Known rows, with every step that occurs:
pabu/zefeb/tulu/vinas/tufu/vepefit: [ 1.22 -2.45 -2.21  0.99 -0.70  0.47  0.85 -2.67  1.83 -1.26  3.16  3.00
  1.68 -1.79  3.89 -2.19 -4.22  2.24 -2.15  1.06  0.38 -1.16 -1.16  3.46]
pabu/vepefit/zivet: [ 1.55  3.51  1.58 -2.42 -0.89  1.56 -0.76 -0.36  0.97 -0.16  0.34 -2.99
 -1.12  3.99  0.53 -2.18 -1.33 -3.76  0.31  0.69  0.64 -0.49  0.67  0.89]
zefeb/tulu/vinas: [-0.92 -0.16 -1.93  1.07  1.57 -0.74  2.93 -0.16  0.80  0.31  1.42  0.96
  0.42 -0.05  1.40 -1.95 -0.14  2.78  0.22  0.08 -1.56  0.38  2.03 -0.51]
zivet/vepefit/tulu/zefeb/pabu: [ 0.45 -1.97 -0.31  2.59  0.65  0.15  1.21  0.86  0.95  3.30  0.77  1.31
 -3.56 -1.34 -2.77  4.64  1.70 -2.33  0.45 -0.15  0.67 -1.27 -4.12  2.03]
tulu/vinas/tufu/pabu: [-2.28  1.50  0.32  1.58 -0.21  1.54  0.14 -1.19 -0.75 -3.51 -0.28 -0.52
  2.02 -1.02  2.31 -0.77 -0.38  3.64  0.04 -1.68 -0.48  0.74  1.21 -1.91]
vinas/tulu/zefeb/pabu/tufu/vepefit: [-0.20 -2.44  0.67 -1.54 -1.17 -3.01 -1.14  0.99  0.14 -0.83 -2.59  2.32
  0.36 -2.26 -1.41  2.55  1.63 -0.66  1.29  0.87  0.23 -0.45 -1.14  0.47]
zefeb/pabu/tufu/tulu/vinas: [-0.46 -0.30 -2.67  1.12  2.47 -0.82  1.31 -0.40 -0.28  0.36 -0.36  0.45
  1.52 -2.50 -0.63 -0.91 -0.07  1.34  2.14 -0.41 -0.30  2.56  2.77 -2.27]
zefeb/pabu/tufu: [-2.33  1.07  1.43 -0.49  2.50 -0.47 -0.41  1.55  1.27  2.35 -1.39 -2.92
 -0.48  1.83 -0.67  0.09  0.70 -0.99  4.75 -0.42  0.00  2.53  1.36 -0.38]
tufu/vepefit: [-0.81 -0.10  2.51 -2.25 -0.44 -2.94 -1.29  2.78  0.43  1.93 -0.87 -1.64
 -1.99  1.05 -0.92 -1.38  1.14  0.18 -1.77 -2.12  0.26  1.54 -0.85  0.82]
zefeb/tulu/vinas/tufu/vepefit/zivet: [-0.21 -2.23 -2.52  0.65 -2.10 -0.02 -1.28 -3.60  0.81 -2.99  0.42  1.68
  2.86 -0.06  2.44 -3.06 -3.10  2.71 -4.94  3.47 -0.39 -0.75  1.53  1.88]
vepefit/tulu/zefeb/pabu: [-0.92 -1.55 -0.19  2.19  2.32 -1.02  0.84  1.19 -1.13  3.10 -0.54  1.15
 -2.09 -0.20 -3.32  3.19  2.31 -0.18  2.47  0.54 -1.44 -0.59 -2.59  1.68]
zivet/vepefit/tulu/tufu/pabu/zefeb: [ 0.71 -1.58  0.86  1.96 -1.54  2.63  0.79  0.13 -0.54 -1.72  2.06  0.32
  0.17 -0.67  0.03  3.07 -0.70 -1.98 -0.71  0.10  2.56 -0.56 -2.46  0.86]
tufu/pabu: [-2.53  1.05  3.82 -0.24  0.83 -1.09 -0.49  3.37 -1.36  1.29 -0.75 -2.05
 -1.14  1.06 -1.88  0.02  3.17  0.04  1.36 -3.73 -0.92  2.31  1.32 -2.42]
zivet/vepefit: [ 0.29  1.15  2.12 -1.30 -0.67  0.45  0.63  2.14  2.80  1.39  0.16 -2.78
 -3.46  1.11  0.28  0.33  0.30 -1.74 -0.30 -2.48  1.09  0.94 -1.07 -0.24]
vepefit/zivet: [-0.43  1.18  2.48 -1.26 -0.34  0.46 -0.34  0.34  0.46 -0.32 -1.44 -3.86
 -0.95  4.11 -0.72 -1.70  0.11 -0.91  0.10  0.69 -1.13  1.23  1.66  0.35]
vepefit/tulu/tufu: [-1.08  0.00 -0.72 -0.19  0.27 -0.06 -0.17  0.35 -1.46 -2.00 -1.80 -1.62
  1.46  1.53  0.40  0.62 -0.04  2.47  0.35  2.32  0.10 -0.29  0.33 -0.22]
zivet/vepefit/tulu/vinas/tufu: [ 0.46 -0.73 -2.65  1.04 -1.36  2.26  2.41 -3.33  1.62 -3.24  1.07  0.50
 -0.06 -0.91  3.40  1.33 -1.85  2.22 -4.22  0.76  2.24 -2.82 -1.48  0.84]
vinas/tulu/zefeb/pabu/vepefit/zivet: [ 2.44  1.30  0.32 -0.31 -1.43  1.70 -0.67 -1.92  0.53 -0.08 -0.18  1.75
 -0.44  0.16 -1.09  2.34  0.52 -3.73  1.42  2.38 -1.05 -2.98 -0.90  0.79]
tufu/vepefit/zivet: [-0.38 -0.43  2.65 -2.00 -1.88 -1.64 -1.80  0.89  0.28  0.25 -1.19 -2.47
 -1.27  2.82 -1.57 -1.99  0.15 -1.11 -3.31  0.60 -0.11  1.38  0.17  1.59]
vinas/tulu/zefeb/pabu/vepefit: [ 1.75  1.63  0.06 -0.53 -0.02  0.44  0.10  0.10  0.70  1.70  0.12  2.75
 -1.14 -1.62 -0.45  2.95  1.34 -2.17  2.87 -0.09 -0.89 -2.72 -1.98 -0.13]
tufu/tulu/zefeb/pabu/vepefit/zivet: [ 3.27  0.66 -1.22  0.90  0.13  0.73 -2.05 -0.58 -0.78  2.15  0.18  1.67
 -0.53 -1.22 -3.40 -0.07 -0.58 -4.28  1.93  0.96 -0.76  0.07 -0.87  0.37]

Rows:
[-0.72 -1.16 -0.04 -0.62  2.57 -1.88 -0.99  2.01 -0.48  2.92 -1.90 -0.81
  0.29 -0.95 -2.32 -0.20  1.39 -0.89  2.90 -1.13 -0.38  3.27  2.62 -2.56] => zefeb/pabu/tufu/tulu
[ 0.99 -2.31 -0.42 -0.17 -0.82 -0.58 -1.50  0.73  0.81  0.18  1.48  1.41
  1.71 -0.64  1.23 -1.72 -3.01  0.40  0.45  1.94  0.30  0.80 -1.13  3.00] => pabu/zefeb/tulu/tufu/vepefit
[-0.90 -0.41 -2.80  1.18  0.73  0.81  1.04 -2.03  1.15 -1.90  0.39  1.21
  2.44 -0.65  3.72 -2.02 -2.20  4.35  0.07  1.01 -1.18 -0.66  1.84 -0.33] => zefeb/tulu/vinas/tufu
[ 0.30 -0.88  0.01 -1.52  0.39 -0.64 -2.23  0.78 -0.68 -0.22 -2.64 -0.64
  1.16 -1.15  0.60 -1.44 -0.31  2.17 -0.61 -1.49 -0.82  1.15  1.80 -2.37] => vinas/tufu/tulu
[ 0.09  1.24 -0.29  0.34  2.16  0.10  0.07  0.33 -0.35  5.56  1.91  0.49
 -2.36  1.28 -1.39  1.93  1.96 -2.86  0.41 -0.36  0.69 -1.79 -1.17  0.84] => zefeb/pabu/vepefit/tulu
[ 0.37 -1.03  0.84 -2.58 -4.26 -0.54 -2.78 -1.50 -0.61 -4.79 -3.07 -0.23
  2.95  0.59  0.60 -0.25 -0.43  1.48 -4.29  3.95 -0.52 -0.77  1.48 -0.31] => vinas/tulu/tufu/vepefit/zivet
[ 1.07 -1.75 -0.76  2.77 -1.46  3.67  3.07 -3.12  0.39 -3.08  3.67  1.84
  0.09 -1.96  2.79  2.57 -1.79 -0.14 -3.19 -0.79  2.68 -2.55 -2.44  1.38] => zivet/vepefit/tulu/vinas/tufu/pabu/zefeb
[-0.83 -2.35  1.11 -1.71 -0.18 -3.64 -0.30  1.99 -1.27  2.09 -0.59  0.00
 -1.94  1.18 -1.74  0.50  2.23  0.33 -4.38 -0.55  0.76 -0.26 -1.29  1.06] => tufu/vepefit/tulu
[ 0.94  1.51  0.16 -1.94  0.74 -0.56  0.92  0.77 -0.53  1.68  1.01 -0.43
 -1.84  2.24  0.18  0.32  0.92 -2.32 -0.70 -0.59  1.55 -2.21 -0.87  0.43] => pabu/vepefit/tulu
[ 0.70  2.14  1.21 -1.52 -3.71  2.39 -2.56 -1.72 -1.89 -5.15 -1.14  0.25
  3.62  0.63  0.89  0.62  0.34 -1.45 -0.88  2.44  0.26 -1.54  2.41 -2.90] => vinas/tulu/tufu/pabu/vepefit/zivet
[ 0.30  2.09 -2.87  2.10  1.90  1.16  2.56 -2.27 -0.24  2.98  3.35  1.76
 -1.17 -0.34  0.36  1.19  0.43 -0.68 -0.38  0.48  0.69 -2.26 -1.13  0.95] => zefeb/pabu/vepefit/tulu/vinas
[ 0.45 -0.18 -2.16 -1.26  0.91 -1.26  2.24 -0.21 -0.56 -3.50 -1.34 -0.55
  2.13 -1.41  0.94 -2.69 -0.96  1.86  0.81 -0.47  0.67  2.27  3.04 -2.79] => pabu/tufu/tulu/vinas
[ 0.70  0.09 -1.83  0.16  0.99 -1.04  2.19  0.07 -0.85 -0.68 -0.10  0.27
  0.28 -2.02 -0.24 -2.02  0.15  2.80 -1.00 -1.85 -1.13  1.56  1.99 -2.53] => tufu/tulu/vinas
[-0.78 -0.12 -1.62  0.65  1.22 -0.42  4.00 -1.06 -0.83 -1.06  0.59 -0.14
 -0.50  0.95  0.69  0.05  0.88  2.78 -1.92  0.27 -0.21 -1.03  0.35  0.18] => vepefit/tulu/vinas
[-0.61  0.52 -0.95 -0.44 -1.48 -0.23 -0.70 -1.81  0.94 -2.98 -0.33 -0.16
  1.19 -1.11  3.22 -2.29 -2.56  3.89 -3.11 -0.30  0.66 -0.16 -0.73  1.13] => tulu/vinas/tufu/vepefit
[ 0.42 -1.50 -1.18  1.80  1.23 -0.07 -2.85  0.25 -0.75  1.30 -2.29  1.82
  0.82 -3.58 -1.75  1.05 -0.29  1.45  2.89 -0.48 -1.94  1.01 -0.80 -0.63] => vinas/tufu/tulu/zefeb/pabu
[-0.51  3.29  2.92 -1.24  0.10 -0.07 -0.98  2.44 -0.77  1.52  1.16 -1.03
 -1.33  1.00 -0.52 -0.49  1.77 -2.87  1.64 -3.65  0.91  0.64  0.20 -1.98] => tufu/pabu/vepefit
[-0.92  0.77  1.17  1.76  1.79 -0.17 -0.20  1.94  0.65  2.91 -0.95 -0.61
 -2.12 -0.22 -2.37  1.44  0.96 -0.28  5.10 -0.99 -1.99  1.28 -2.07  1.18] => tulu/zefeb/pabu
[-0.71  0.36  4.13  0.15  0.91  0.72  1.02  2.31 -0.49  1.33  1.53 -1.53
 -1.61  1.26 -0.94  0.16  1.13 -1.71  2.65 -3.45 -0.41  1.75 -0.28  0.06] => tufu/pabu/zefeb
[ 0.14  1.23 -0.27  0.63 -1.58  1.72 -3.28 -0.58 -1.34 -1.74  0.90  0.49
  3.72  1.02  0.27 -1.69 -1.08 -2.12  1.03  2.78  0.10  0.37  2.44 -1.38] => zefeb/tulu/tufu/pabu/vepefit/zivet
